Every row comes from one small tree of marks. The marks that hang from a mark follow it in brackets, in alphabetical order. Every link used is in the known rows. Which tree was each row made from?
Known rows:
H[R[E[P]]]: [-0.93 -4.00 -0.63 -1.95  3.88 -1.82 -0.51 -1.98  0.51 -0.49  1.65 -0.31
  0.00  1.15  2.49]
R[E[P]]: [ 1.94 -3.21 -2.00 -0.92  5.97 -3.63  2.03  0.08  0.95 -0.49  3.94 -0.27
  1.15  1.14  2.96]
E[D P]: [ 0.41  3.58 -4.51 -0.64  5.01 -1.72 -1.68  2.07 -2.94  2.20  2.24  0.56
  0.10  1.52 -3.03]
R[E[D]]: [-3.24 -1.40 -1.72 -0.10  3.03 -0.43  1.98  0.12 -0.42 -0.22 -0.66 -1.91
  3.85  4.76  0.41]
P[E]: [-0.94 -2.27  3.30 -0.40  5.50 -0.58 -0.28 -1.58 -0.15 -0.53  0.11  1.80
  1.11 -0.29 -2.53]
F[P R]: [ 2.37 -2.70  4.18 -4.68 -0.04  3.61  2.95  0.82  3.04  2.62 -2.44  3.11
 -0.04 -3.99  2.00]
H[D]: [-4.26  0.58  1.31 -3.90  0.91 -1.13  2.32  0.21 -0.14  1.34 -1.88  0.43
 -2.32  0.56 -3.06]
D[F]: [-1.65 -3.14 -2.60 -1.55  2.17 -2.51  2.24  2.09 -5.91  0.65 -0.04  1.57
  0.31  3.09  3.24]
F[P R[E[D]]]: [ 1.39 -0.84  3.00 -0.34 -1.68  3.51  2.06  0.63  4.61  0.72 -2.38 -0.60
  2.69 -1.37  1.57]
P[E[D[F] R]]: [-1.45  3.85 -3.22  2.92 -0.16  2.42 -5.92 -0.78 -5.96 -2.68 -0.68 -2.49
 -1.05  2.48 -1.41]
P[E[D R]]: [-2.10  3.95 -1.70  0.27  1.89  4.18 -5.22 -1.97 -2.89 -1.64 -1.15 -1.81
 -0.76  1.40 -3.02]
P[E[R]]: [-0.65  0.26 -0.11 -2.25  3.33  3.21 -3.28 -2.77 -1.94 -1.92 -0.07 -0.18
 -2.12 -0.37 -0.31]
D[F[P]]: [ 2.67 -5.34 -0.46  0.55  1.40 -1.81  3.79  3.96 -2.09 -1.36 -1.30  0.78
  1.64 -0.24  3.62]
F[D P[E] R]: [ 3.17  4.81  7.53 -0.28 -1.57  2.24 -1.52 -0.58  7.53  1.67 -2.15  2.78
 -1.42 -4.90 -2.78]
D[F[R]]: [-1.76  0.07  0.02 -3.53 -1.66  0.39  0.70  0.39 -4.87  3.46 -0.73  2.72
 -1.56  1.26  4.09]
H[D[F] P[E]]: [ 0.34 -1.50  1.09  4.63 -4.87 -4.25  3.22 -1.09  2.51 -1.93  3.02 -0.02
 -0.95 -2.50 -4.06]

Write each row's tree:
[ 0.51  0.44 -3.80  1.37  4.43 -2.68 -0.23  0.70 -0.23 -0.50  3.03 -2.01
  2.22  2.86 -0.08] -> R[E[D P]]
[-2.26 -1.87  3.82  1.40 -4.20 -0.72  1.46 -4.62  6.07 -1.29  0.76  0.72
 -1.73 -4.07 -6.35] -> H[D P[E] R]
[ 2.62  0.28  0.23  1.95  1.55  4.50 -2.63  0.60  0.81 -3.67 -2.49 -1.97
  0.89 -2.00 -2.39] -> F[P[E[D R]]]
[-2.33  4.65  2.24 -4.62 -2.15  0.86  0.06 -2.07  4.37  4.02 -0.50  1.39
 -1.55  1.69  1.80] -> F[D R[E]]
[-2.99 -0.71  1.24 -0.92 -0.14 -2.71 -0.99 -1.98  2.44 -1.76  0.17 -2.16
 -2.77 -0.17 -1.32] -> H[D R[E[P]]]
[-1.74 -1.98  2.12  4.46 -6.76 -2.79  0.48 -3.08  2.84 -2.41  1.31 -0.14
 -1.82 -2.75 -4.26] -> H[D[F] P[E] R]
[ 1.19  0.34 -5.40  4.08  2.29 -4.60 -0.90  2.09 -3.13 -1.73  3.30 -2.74
  2.10  3.97  2.08] -> R[E[D[F] P]]
[ 2.61 -4.35  1.88  0.69 -2.66  0.10  3.25  1.55  0.89 -0.93 -1.18  0.15
  1.59 -1.04  6.40] -> D[F[P R[E]]]
[ 0.13  3.24 -0.85 -1.37  0.51  0.82 -1.57 -1.01  0.67  2.73  2.01 -0.01
  0.39  0.51  0.64] -> F[R[E[D P]]]
[ 1.32  0.90 -0.40  3.88 -4.71  0.26  0.51 -1.99  1.27  1.68  3.01  1.92
  1.85 -1.74 -2.58] -> H[P[E[D[F[R]]]]]
[ 3.49 -1.93  4.88  2.11 -1.67  0.78 -0.25  0.54  0.16 -1.20 -1.38  1.66
  0.57 -3.70  1.83] -> D[F[P[E] R]]
[-3.33 -2.51  0.37 -2.38 -4.85 -0.49  3.90 -2.80  4.38  1.41  0.25  1.24
 -2.17 -2.20 -3.68] -> H[D P R]
[ 1.05  3.18 -6.29  2.30  2.46 -4.01 -2.63  3.27 -6.03  0.72  2.61 -0.30
  0.15  2.90 -0.72] -> E[D[F] P]
[ 0.75  1.09  6.06  2.58 -5.17 -0.36 -0.19  0.72  2.06 -1.90 -2.81 -0.03
 -2.14 -4.34 -1.79] -> H[D[F[P[E] R]]]
[ 2.45 -1.73  3.32  3.51  3.80  1.02  0.43  1.43  2.45 -2.46 -2.36 -0.17
  3.37 -2.20 -4.03] -> F[P[E[D]]]
[ 0.84  5.75 -8.18 -2.40  2.34  2.49 -5.16  0.90 -4.86  0.76  2.16 -1.78
 -3.41  1.41 -1.00] -> E[D P R]
[ 1.38 -0.39 -1.12 -0.49 -0.95 -2.32 -0.27  0.19 -2.21  0.85  3.01  0.26
 -0.96  0.71  5.66] -> D[F[R[E[P]]]]
[-2.96  3.83 -7.88 -1.19 -1.69  3.19 -3.59  1.50 -8.45 -0.19 -1.42 -2.70
 -1.86  4.80  1.76] -> E[D[F] R]
[-3.36  1.35  0.81 -2.47 -1.06  3.03  0.06 -1.64  0.62  3.05 -1.44 -0.14
  1.78  2.28  1.15] -> F[R[E[D]]]
[ 0.64 -3.32 -2.21  3.93  0.30 -1.59  2.67  2.88 -0.61 -3.25 -1.19 -3.09
  4.73  3.25  2.74] -> R[E[D[F[P]]]]
[ 2.09  4.20  3.80 -4.09 -2.42  2.56  1.03  1.03  5.87  3.94 -2.60  2.91
 -2.04 -3.12  0.15] -> F[D P R]
[ 2.34 -2.46  1.62 -1.33 -2.22  1.17  2.20  2.22 -1.35  1.46 -1.91  2.10
 -0.03 -1.98  4.41] -> D[F[P R]]
